Each row was made from one path, in order. Every step used is in the known rows, and no mark comes twice. Write each row's path.
Known rows:
j -> r -> t -> f -> v: [-21   8   6  -9  -2 -20   0   3  10  -8  12  -9   2  -2  27   1 -22 -14
   2 -34  -6  20  19  -7 -13 -34   6  33  21]
p -> v -> m -> j -> r -> t: [-18  13   7 -14  21 -17  29  -5  -9  -7  25   1   0  -9   6  -8 -20  -8
   9 -26  -9  19   9   0  -4 -18   9  20  13]
d -> h: [-20  13 -14  -5   9  -9  26  -1  -3  -3   9  -7  -3  -8  21  -2 -12 -20
  -5 -14  12   6   1   4  -1  -7   5  18  18]
m -> j -> f: [-21   7  -3 -13  20 -10  17   1 -11  -7  20   0  -3  -3  15   5  -7 -16
  -5 -19  -7   7  -1   1  -4 -16  12  17  18]
v -> m -> j: [-17   6   2  -5  23 -10  30   4  -6  -7  16   5  -4  -4  12  -7 -14 -12
   0  -9   0   5   1   8  -4  -7  10  12  13]
a -> j -> f: [-19   5  -2 -10  12 -14  14  -2   0  -9  27  -4   0 -12  12   5  -9 -14
   2 -23  -1  -1   0  -2  -4 -10   6  15  15]
j -> f -> v -> m -> h -> d: [-11   4   1 -41   8 -19  27  10   7  -1  12  -4  -5   2  33  -8 -17 -13
   1 -33  -6   9   9   1   1 -25   5  24  17]
v -> m -> j -> a -> t -> f: [-25  14   3 -13  17 -15  15 -18   1  -7  23  -3   4  -2  24  -4 -17 -15
  -4 -29  20  -3   4   0   0 -12  13   0  18]
j -> a -> t: [-21   9 -10 -14   1  -6  16  -4   0  -4  22 -19   3  -7  28  -5  -9 -21
  -6 -32  20  -1   9  -4  -1  -3   3   0  18]
v -> m: [-14   5   4  -3   8 -12  26   8   2  -8  14  -2  -2  -5  13  -6 -17 -13
  -1 -16   6   2   5   2  -7  -7   5  17  14]
j -> f -> v: [-16   0  -4 -15   2 -12   7  13   4  -3  12  -9  -1   0  24   2 -17 -14
  -4 -36  -1  10  14  -4  -7 -25   7  29  19]
a -> t -> f -> v -> m -> h: [-18   6  -2 -24   3 -18  24  -7  17  -2   6  -7  -2  -2  32  -6 -22 -15
   1 -41  23   5  13   1  -2 -19   3  14  18]
m -> v: [-16   4  -9 -15   7  -3   7  11   4  -4   7  -7  -4  -5  26  -4 -19 -19
  -5 -16   7  11  14   2  -4 -12   5  17  17]
p -> v -> m: [-13   4   4  -8   6 -10  27   0   4  -5  16   0   0 -11   8  -8 -23 -10
  -2 -27  10   6  10  -2  -2  -5   9   7  12]
r -> t -> m -> h -> d: [-19  13  -3 -11  12 -10  34 -11  -7  -1  16 -13 -15 -12  33  -3  -8 -22
  -1  -8  -6   3   1   6  -2 -14   3  10  17]
h -> d: [-11   6  -6 -14   0  -8  23   8  -2  -7  18  -5  -5  -8  25  -5 -12 -19
  -5 -10  -8   4   3  -1  -3  -3   7   0  16]
j -> r -> v -> m -> t -> f: [-21   3   1 -11   7 -29   1  -1  13 -10  15  -3   7  -3  18  -5 -20  -8
   0 -27 -20  24   3  -3  -7 -24  10  23  22]
f -> v -> m -> h: [-14   3   1 -23  10 -11  30  12  12   0   4  -3  -6   0  27 -11 -16 -11
  -1 -29   9  10  13   6  -2 -16   1  20  16]
m -> h: [-19   8  -5 -18   7  -6  33   4   2  -3   8  -4  -7  -6  23  -3  -4 -19
  -7 -18   7   7   1   3  -3  -5   1   8  17]
p -> v -> m -> t -> f: [-20   2  10 -16   4 -22  21 -10   2  -6  11  -4   0 -10  13  -4 -21  -7
  -6 -31   1  15   6  -3  -5 -12  15   7  15]
r -> j -> f -> v -> m: [-14   2   2 -12   6 -18  12  19  14   0  23  -1   0  -4  19  -2 -28 -10
   4 -27  -2   7  17   2  -7 -32  10  44  15]
t -> f -> v -> m -> h -> d: [-13   7   5 -31   3 -19  23   2  17  -3   5   2  -5   1  36  -9 -22 -13
  -4 -26   1   8  10   2   0 -22   8  10  17]
a -> t -> f -> v -> m: [-15   4  -1 -10  -1 -18  12  -3  13  -5  12  -8   3  -3  25  -5 -30 -13
   3 -38  20   3  17  -2  -6 -18   7  16  17]
v -> m -> h: [-16   8   3 -19  12 -11  39   5   4  -4   9  -1  -6  -5  19  -7  -9 -15
  -2 -19   9   5   1   6  -3  -8   0  16  15]
t -> m -> j -> r -> v: [-22   8 -19   7  29 -10  -4  -3   1  -5  23   7  -1  -5  17   0 -17 -16
   0 -11 -19  13   0   4   1 -22  11  11  23]

Write each row's path:
[-21   3 -20  -7  23 -11   6  -8 -11   1  22  -9  -6  -3  27   5 -18 -19
   4 -33   4   2   9   3  -1 -26  11  19  21] : a -> t -> m -> j -> f -> v
[-19   4 -13  -1  16  -2   0   2  -1  -2   9  -5  -7  -6  26   1 -21 -22
  -5 -10   8   3  11   6  -3 -18   7  18  18] : t -> m -> v
[-22   8 -20   4  24  -5  19 -13 -15  -3  23  -6  -8 -10  20   2 -13 -22
   2 -12   9  -3   1   7  -1  -6  10   2  18] : a -> t -> m -> j
[-17   9  -6 -18  14 -17  18   7  18  -6  14   2   2  -3  19  -9 -14 -12
   2 -28  -8  18   2   1   1 -18   0  20  20] : j -> r -> v -> m -> h
[-18   1  -6 -17  17 -10  11  10  -4  -2  14  -2  -3   2  22   1 -14 -13
  -4 -29  -8  12  11   1  -4 -24  11  22  19] : m -> j -> f -> v
[-11   9   1 -29   9 -13  41   4   3  -4  13   0  -8  -6  27 -11 -11 -17
   0 -13  -2   4   0   5   1  -6   3   6  14] : v -> m -> h -> d
[-23   9 -14   1   9  -5   8 -14  -4  -1  25 -16  -1  -8  29   1 -12 -23
  -5 -26  21  -7   7  -1   0  -9   5   2  19] : j -> a -> t -> m
[-21   8   0  -6  25  -9  11  -2  11  -2  21  -1   5   0  20 -13 -16  -8
 -10 -22  -2   8   7   4   4 -11  12   0  18] : r -> v -> m -> j -> a
[-15  11  13 -28   2 -22  30  -4  14  -2   7  -8  -7  -3  37 -11 -22 -12
  -1 -28  -1  11  15   2  -4 -25   6  18  17] : r -> t -> f -> v -> m -> h -> d
[-21   2   5  -4   7 -24   9  -6  14  -7  10  -8   2  -5  19  -6 -20  -7
  -8 -24 -10  17   4   0  -6 -15  12  12  20] : r -> v -> m -> t -> f
[-23  10   4 -11  12 -18   3   1   1  -7  15  -2   0  -1  25   0 -20 -13
   2 -27 -12  22  15  -1 -10 -33  11  26  21] : m -> j -> r -> t -> f -> v
[-20   6   2 -15   0 -17   5  -8  16  -3  15 -13   7   1  33  -7 -26 -13
  -3 -46  26   0  20  -5  -2 -21   8  12  19] : j -> a -> t -> f -> v -> m
[-12   0   1  -9   6 -12  18  16   9  -3   9  -4  -1   0  20 -10 -23 -10
   0 -26   5   9  17   3  -6 -15   5  22  15] : f -> v -> m
[-21   8   5  -9   5 -22   0  -3  13 -10  22  -6   3  -9  23   0 -22 -10
   9 -31  -6  15  16  -4  -9 -27   5  25  18] : a -> j -> r -> t -> f -> v
[-18   8  -5 -19  16 -22   6  -2   4  -7  20   3   5   1  24  -4 -27 -13
  10 -35   4  13  13   0  -3 -27  10  20  19] : a -> t -> f -> v -> m -> j -> r
[-26   9  -6   2  28  -2   8  -8 -10  -1  22   0  -5  -3  24   0  -8 -18
 -11 -10   4  -3   2   6   1 -13  12   1  19] : t -> m -> j -> a
[-21  -3   0 -16  -1 -18   7   5   5  -3   3 -12  -2  -1  30  -2 -16 -11
  -9 -29  -6  19  14  -1  -9 -19  10  16  21] : m -> t -> f -> v
[-20   9  16 -17   6 -20  28  -5  16  -2   2  -9  -5  -2  29  -7 -21 -10
  -2 -33  10  12  16   2  -8 -28   4  27  17] : r -> t -> f -> v -> m -> h
[ -9   4  -2 -35   7 -14  33  13  10   0   8  -2  -7   0  34 -15 -17 -14
   0 -23  -3  10  11   6   2 -14   3  11  15] : f -> v -> m -> h -> d
[-18   4   3 -18  22  -9  13   8   4   0  15  -1   1   5  27 -14 -16  -8
  -6 -27   4   8  16   6   1 -16  10  11  16] : f -> v -> m -> j -> a
[-14   3  -3 -18  23 -15  13  17   0  -5  17   8   1   3  19 -10 -20  -9
   7 -23 -11  18  13   5  -4 -24   7  28  17] : f -> v -> m -> j -> r
[-16   1   9  -6   2 -17   9   5  16  -7   7   1   1   0  22  -4 -28 -10
  -4 -28   9   6  16  -1  -8 -23  10  21  17] : t -> f -> v -> m
[-20  15 -18 -25  10  -6  22 -16  -4   2  24 -15  -7  -8  43  -4  -5 -27
  -5 -23  14  -6   0   2   7  -7   3  -9  19] : j -> a -> t -> m -> h -> d
[-19   8 -15  -7  21 -11   3   6   5  -8  21   4   3  -4  16  -4 -14 -14
  -2 -17 -21  20   3   1   0 -15   8   8  21] : m -> j -> r -> v
[-22   9 -13   1  28  -9   7   0 -13  -7  23   8  -5  -5  16   4 -11 -19
   3  -6 -11   7  -2   5  -3 -20   9  17  20] : t -> m -> j -> r
[-22   6  10 -14  18 -14   4  -2  11  -3  13   4   4   6  28  -8 -22  -8
 -10 -29   9   6  15   2  -1 -25  15   9  18] : t -> f -> v -> m -> j -> a
[-19  12   0  -7  11 -16  18  -1  -2 -11  29  -9   0 -15  14  -2 -10 -14
  11 -18 -10  10   6   0  -8 -12  -1  21  14] : a -> j -> r -> t
[-23   9 -19 -12  14  -2  -5 -10  -1   1  18 -18  -2  -6  37  -2 -19 -24
  -4 -26  24  -3  15   1   3 -15   5   9  20] : j -> a -> t -> m -> v
[-27  13  -4 -13  12  -9   9 -19   0  -5  22  -7   3  -4  29   1 -11 -20
  -9 -28  18   0   4  -2   0  -9  12  -7  20] : m -> j -> a -> t -> f
[-19   8  -3  -7   4 -12  15  12   5  -4  28  -4  -2 -11  16   7 -16 -18
  -2 -15  -3   4   4  -1  -7 -22   9  31  17] : r -> j -> f
